Each row comes from the steps of one path. Every step used is in the known rows, and no mark comes twice. Write the path behind each row, first mark first.
Known rows:
nuli > suro > sofolen > sori: [-2.56 -0.70 -3.69  1.40 -0.12 -0.02  1.29 -2.87 -3.15 -0.12  0.67  0.70
  1.33 -1.84 -0.38 -2.22 -0.58  3.01  3.30 -0.33 -1.52  2.18 -1.40  3.05
  0.78]
nuli > sofolen > deded > sori > lize > suro: [-0.27  0.31  2.43 -3.08 -1.03 -0.06  0.41 -2.53  1.44  0.97  0.42  1.10
 -0.57  0.50  1.67  1.00 -1.38  1.68 -2.73 -2.66  1.72 -1.66  0.60  4.88
 -1.03]
deded > sori > lize > sofolen > suro > nuli: [ 0.84 -0.60  3.60 -0.63  1.43 -3.03 -4.34 -0.21  1.82 -0.59  0.47  1.88
  0.13  0.03  0.86  0.63  0.02 -0.61  0.66 -1.20  4.29  3.72 -0.42 -1.83
  3.24]
gope > deded > sori > sofolen > loru: [-0.74 -0.27  0.76  5.60 -0.52  0.18  3.51  0.57  1.20 -1.43  1.36 -0.58
  0.18 -1.50 -1.30  0.87 -0.90  4.04  6.03  1.06 -0.97 -4.48  0.71  2.10
 -3.13]
deded > gope: [ 3.95  1.45 -4.03 -0.76  0.93  0.99 -1.49  3.47 -3.41  0.27 -0.33 -0.58
  0.13 -0.27 -0.37  0.93  1.79 -1.05 -2.14  1.34 -0.36  0.34 -0.01 -1.95
  1.28]
gope > deded > sori > lize > suro > nuli: [ 1.85 -0.92  1.19 -0.10  0.57 -0.30  1.02  0.26  3.89 -0.12  0.93  2.17
 -1.98 -1.66 -0.49  2.53 -1.22 -2.40 -1.23  0.50  1.16  0.65 -0.23  0.17
  0.17]
sofolen > deded: [-0.66  0.34  0.13 -1.29 -0.21  1.86  0.51  2.00 -0.22  2.19 -1.27  0.33
 -2.02  0.18  1.25 -1.64  0.90  0.11 -3.18  0.98 -1.54 -4.92  0.88 -0.33
 -2.05]
lize > sori: [ 1.07 -0.26 -3.16 -0.62 -1.19  1.00 -0.85  0.26  1.40  1.90  0.52 -1.14
 -0.50 -0.49 -1.07  0.48  0.85 -1.19  1.08  0.90 -1.45  0.34 -1.18  0.63
 -1.15]
suro > nuli > sofolen > sori > deded > gope: [ 2.13  1.88  4.79  0.36  1.16  3.11 -0.24  2.64 -0.73 -2.03  2.24  0.53
  0.06 -0.79 -1.49 -1.91  0.19  1.54 -5.67  1.06 -1.59  3.37 -0.32 -2.43
 -0.97]
lize > sofolen: [-2.23 -1.54 -2.79 -2.11 -1.46 -0.39  1.10 -0.25 -0.71 -0.20 -1.00 -2.79
  1.22  4.01  0.65  2.06  1.33 -0.49  2.12  0.24 -2.34  0.24  0.61 -0.97
 -0.19]
suro > sofolen: [-1.92 -1.20 -2.94 -0.10 -0.49 -0.18 -0.43  0.49 -2.61 -0.90  0.02 -2.43
  0.85  0.64  0.57 -3.07  0.40  0.46  2.57  1.53 -2.07 -0.04  0.06 -0.78
  1.09]
gope > deded > sori > lize: [ 1.73 -0.31 -1.29  2.25 -1.52 -0.37 -1.34  2.28  4.52  0.44  0.37  0.66
 -1.60 -1.20 -0.48  1.59 -1.37  3.13 -1.02  0.82  0.30 -3.00  0.59  0.78
 -0.97]
lize > sofolen > nuli > suro: [-1.88 -0.84 -0.59 -3.47  0.73 -1.38  2.56 -2.10 -2.86 -0.37 -1.49  0.79
  0.96  2.35 -0.73  2.10  0.20 -1.22  2.34 -1.10 -1.57  2.55  0.35  1.12
  1.60]
sori > lize > suro: [-1.48 -0.83 -2.23 -2.34  0.74 -2.27 -1.06 -2.44  1.59  1.42 -1.67  0.16
 -0.55 -0.50  1.94  1.13 -1.00 -6.59 -1.11 -1.67  3.14  1.46 -0.23 -0.06
  1.93]
lize > suro: [-1.87 -1.04 -4.47 -1.98  0.04 -0.45  3.70 -2.74 -2.50  1.41 -1.17  0.24
  0.07  0.24  0.58  1.78  0.56 -6.88  1.05 -0.68 -0.37  0.57 -0.40  1.49
  0.59]
deded > sori > sofolen: [-0.13  0.56 -0.66  2.42 -1.47 -1.59 -2.21 -0.21 -0.49 -0.53  0.20 -2.03
  2.08  1.78 -0.92 -0.45  0.09  3.29  1.79  0.32  1.52 -1.80 -0.12 -0.40
  0.57]
suro > sofolen > nuli: [-0.36  0.23  0.72 -1.03  0.62 -0.93 -2.25  1.28 -3.89 -1.54 -0.29  0.86
  0.08 -0.96  0.14 -4.39  0.14 -0.35  1.84  1.13 -0.82  0.84  0.15 -2.17
  1.40]
lize > sofolen > sori > deded: [-1.97 -0.05 -0.89  3.41 -3.34  1.12  1.19 -0.43  1.44 -0.04 -0.35 -2.89
  1.17  2.89  0.50  0.77  0.54  3.34 -2.34  0.50 -1.17 -0.71  0.13 -2.76
 -3.44]
lize > sofolen > sori: [-1.34 -0.03 -1.91 -0.08 -2.59  0.18 -1.40 -0.33 -0.49 -0.23  0.05 -0.11
  1.15  1.54  0.94  0.65  1.36  2.29  1.79 -0.45 -1.22  0.76 -0.55 -1.41
 -2.65]
gope > deded: [-0.97 -1.05 -2.86  0.41 -0.82  1.86  4.04  2.08  1.11  0.39 -0.61 -0.59
 -1.32 -0.04 -1.05  1.04 -0.07 -0.37  0.57  1.83 -4.37 -3.42  1.14 -0.12
 -1.99]
sori > deded: [-2.11 -0.47 -1.76  3.84 -1.24  1.10  2.92  1.30  1.21  1.11 -1.18 -3.67
 -0.35  1.70 -0.64 -0.66 -0.22 -0.63 -4.36  2.01 -1.62 -2.94  1.03 -1.81
 -0.70]
deded > sori > sofolen > loru: [-1.05  0.46  1.03  5.36  0.06 -2.02 -0.74 -0.29 -1.06 -1.10  1.43 -0.20
  1.29 -1.45 -0.40 -0.90 -0.14  2.93  6.63 -0.05  2.10 -2.25 -0.35  2.12
 -0.99]
gope > deded > sori > lize > sofolen > nuli: [ 2.32  0.03  1.64  0.24 -1.56 -1.17 -1.74  1.82  3.77 -0.91 -0.07  1.38
 -1.07  0.45 -0.32  2.46 -1.10  3.35 -0.45  0.04  0.93 -1.22  0.99 -1.01
 -1.12]
nuli > sofolen > mudabu: [ 0.04 -0.12 -0.05 -2.70  0.66  2.15  2.34  0.53 -3.12 -1.17  0.65  1.28
  0.09  0.25  0.14 -0.37  1.03  0.28  4.43 -1.77 -5.45 -1.90  1.11  6.32
  1.00]

Write each row's path:
[ 0.28 -0.47 -1.96  3.17 -2.09  2.16  2.03  0.19  3.49  2.12  0.04 -4.20
 -0.48  0.92 -1.53  0.62 -0.03 -0.08 -3.30  1.97 -1.29 -1.23 -0.38 -0.82
 -2.03]
lize > sori > deded
[ 3.25  2.66 -1.59  5.56 -1.37  2.45 -1.18  2.91 -0.53  0.53  0.35 -0.49
 -0.04 -1.47 -0.49 -0.90  0.73  2.97 -6.79  1.56  0.83 -0.90 -0.49 -3.66
 -2.39]
sofolen > sori > deded > gope
[-2.67  0.48  1.93 -1.50  2.21 -1.75  1.35 -2.69 -2.94 -0.85 -1.97 -0.09
  1.86  0.92 -1.70 -1.60 -1.03 -1.49  1.81 -1.06  0.37  1.05  0.45 -0.55
  2.62]
sori > sofolen > nuli > suro
[-3.25 -0.27  5.24 -0.98  4.16 -0.98  0.81 -1.47 -2.37 -1.38 -1.25 -0.41
  1.64  0.22 -0.53 -3.45  0.15 -4.89  2.24 -0.41  1.28  2.40  0.35 -4.56
  3.48]
sori > sofolen > suro > nuli
[ 3.91  1.71  1.02 -1.24 -0.06  2.91 -0.75  0.47  0.79  1.04 -0.35 -4.10
  0.82  1.65 -0.26  0.28  1.09  2.13 -2.86  0.82  1.06 -1.63 -0.15 -2.92
 -1.76]
lize > sori > sofolen > deded > gope
[-1.79 -0.12  2.43 -4.01  1.12  0.91  2.31 -3.02 -2.09 -0.96  1.53  3.34
  0.20 -1.50 -0.11 -0.37  0.02 -5.16  0.77 -1.57 -1.31  4.80 -1.30  1.83
 -0.62]
lize > suro > nuli > sofolen > sori
[-1.45 -0.14  6.42 -5.07  2.07  2.51  1.23  1.72 -0.35 -0.60  0.96  1.14
 -1.51  0.53 -0.07 -2.68  0.25 -0.93 -2.60  0.62 -3.63  0.13  0.81  0.55
 -0.71]
suro > nuli > sofolen > deded
[ 0.03  0.74  2.30 -1.16  1.30 -1.09 -4.40 -1.19  1.94  0.48  0.40  4.33
 -1.22 -3.80  1.58 -1.62 -0.64 -5.03 -2.12 -1.42  3.59  4.09 -1.90 -2.21
 -0.12]
sofolen > sori > lize > suro > nuli
[ 1.43 -0.35 -2.99  2.76 -2.10  1.04  2.21  2.39  1.44  0.39  0.84  0.68
 -1.17 -0.62 -1.70  1.99 -0.10  3.32  0.80  1.76 -2.64 -3.86  0.52  1.72
 -2.14]
gope > deded > sori
[ 2.58  0.57  1.02 -3.31  0.21  0.28 -3.48  1.87  2.18  0.55 -1.71 -2.39
 -0.49  2.79  3.00  1.79  0.61  1.34 -5.02 -0.42  2.64 -0.64  1.18 -3.71
  0.16]
sori > lize > sofolen > deded > gope
[-0.84 -1.68 -3.99 -0.20  2.02  0.97  4.41 -1.97 -4.84 -0.65  0.04  0.20
  0.71 -0.55 -0.04 -0.63  0.66  0.44  6.48 -0.58 -4.20  0.01 -0.08  6.37
  4.02]
nuli > suro > sofolen > mudabu
[ 2.39  0.91 -0.07  2.67 -0.27 -0.09 -1.27  0.54 -1.97 -1.13  0.45 -0.02
  1.40  0.78 -0.32 -0.16  1.31  3.29  4.51 -0.67 -0.10 -3.47  0.15  2.65
  1.60]
deded > sori > sofolen > mudabu
[ 1.70 -0.22  1.23 -0.87  1.09 -2.58 -3.49 -0.73  1.89  0.50  0.87  2.81
 -0.99 -1.56  0.52  1.03 -0.60 -4.04 -1.33 -0.71  4.43  3.08 -1.31  0.26
  2.45]
deded > sori > lize > suro > nuli
[-2.94 -0.72  5.54 -1.68  3.46  0.54  1.81  1.11 -1.56 -2.21  2.61  2.54
 -0.99 -2.77 -0.59 -2.41 -0.07 -2.95  5.11  0.16 -3.26  2.58 -0.05  3.37
 -0.56]
suro > nuli > sofolen > loru
[-1.35 -0.20  0.93  2.46  0.51  0.03  0.66 -1.73  1.22 -0.12  0.99 -2.47
  0.95 -1.47 -0.61 -0.64 -0.04 -0.53  6.74  0.01  0.40 -0.29 -0.95  1.07
 -2.32]
lize > sori > sofolen > loru
[ 1.89  1.17 -1.68  3.28 -2.56  1.97  0.48  1.16 -0.21 -0.58 -0.03 -3.08
  1.52  2.58  0.34  1.87  1.30  3.94 -4.28  0.86  0.01  0.45  0.05 -4.11
 -2.61]
lize > sofolen > sori > deded > gope
[ 2.64  1.14 -2.70  3.72 -0.15  2.13  1.91  3.25 -0.74  0.55 -0.80 -4.01
  0.07  1.36 -0.89  0.82  0.76  0.13 -6.68  2.47 -0.34 -1.61  0.91 -3.52
  0.25]
sori > deded > gope
[ 2.31  0.69  4.86 -6.32  3.38  0.91 -0.42 -0.58  0.71 -0.21 -0.05  1.15
 -1.23 -0.43  1.94  0.73 -0.63 -5.15 -5.87 -1.53  2.68  3.39  0.27 -0.82
  1.78]
sori > lize > suro > nuli > sofolen > deded > gope
[-1.74 -1.35 -0.82 -2.59 -0.68 -2.20 -3.47 -0.22  3.07 -0.01 -1.56 -2.60
  0.50  3.00  2.02  1.31 -0.27 -0.97 -0.16 -0.89  1.28  1.17  0.65 -2.24
  1.20]
sori > lize > sofolen
[ 0.09  1.37 -0.22  1.33 -0.79 -1.23 -7.13  1.12  2.65  0.95 -0.10  2.84
 -0.91 -3.30  1.47 -2.79 -0.65  0.86 -1.98 -1.02  2.72  0.36 -1.09 -1.91
 -1.26]
sofolen > sori > lize
[ 2.21  0.67  1.78 -0.58 -1.21 -3.50 -6.42  0.95  1.95 -0.43 -0.08  1.78
 -0.04  0.85  0.68  0.98 -0.37  2.34 -0.48 -1.04  4.05  1.20 -0.05 -1.17
  1.16]
deded > sori > lize > sofolen > nuli
[-0.15 -0.29  3.95 -4.30  1.03  1.31  3.62 -2.17 -1.39 -0.01  1.53  2.60
 -0.82  0.20  0.13  0.86  0.11 -2.97 -1.41 -0.92 -0.60  1.44 -0.32  3.40
 -0.31]
lize > suro > nuli > sofolen > deded > sori
[ 0.46 -1.10 -0.03  1.53 -0.77 -1.18  0.98 -0.39  3.38 -0.14 -0.38  0.50
 -0.30  0.25  0.30  3.03 -0.92  2.48  1.43 -0.83  1.43 -0.99  1.04 -0.03
  0.09]
gope > deded > sori > lize > sofolen > suro
[ 1.73  1.01 -0.05  1.08 -1.48  1.05 -1.22  2.29  0.06  2.19  0.19  1.53
 -1.87 -0.34  0.65 -0.71  0.93  3.84 -2.76  0.95  0.20 -5.31  0.24  1.36
 -2.13]
sofolen > deded > sori
[-3.04 -0.77 -2.68  4.56 -0.83  0.84  3.68 -2.85 -1.44  0.01  0.33 -1.77
  1.32 -0.68 -0.80 -2.17 -1.28  4.01 -0.23  0.50 -1.39  0.86 -0.78  1.88
  0.19]
nuli > suro > sofolen > sori > deded
[-1.10 -0.47 -1.11 -2.43  0.79 -1.20  1.97 -2.88 -4.88 -0.84 -0.76  1.22
  0.49 -0.72  0.80 -1.44  0.01 -5.47  2.27 -0.37  0.40  2.36 -0.37 -0.40
  1.65]
lize > suro > sofolen > nuli
[-1.15 -0.07  0.51 -0.03  0.85 -0.10  0.71 -3.27 -0.08  0.73 -0.80 -2.39
  1.96  0.06 -0.95 -0.95  0.13 -2.01  3.26 -0.96  1.47  1.26 -0.57 -1.60
  0.84]
lize > sori > sofolen > suro
[-0.90  0.39 -0.47 -1.94  2.27 -1.29  1.31 -0.66 -3.44  0.74 -1.25  3.79
 -0.66 -1.80 -1.70 -0.76 -0.41 -2.76  0.66 -0.65 -0.98  1.44 -0.13  2.01
  2.26]
sofolen > nuli > suro
[ 1.71  0.47 -1.21  1.62 -1.04 -2.68 -6.28  1.57  2.67  0.97  0.37  1.18
 -0.69 -1.13  0.50 -0.15 -0.61  1.98 -1.04 -0.28  3.47 -0.69 -0.49  0.59
  1.31]
deded > sori > lize
[ 1.16 -0.67  0.33  0.01 -0.58 -1.40  1.30 -0.60  3.12 -0.46 -0.25  1.79
 -0.62  0.32 -1.19  3.79 -1.84  3.53  0.54 -0.79  0.61  0.10  0.70  2.02
  0.32]
gope > deded > sori > lize > sofolen > nuli > suro
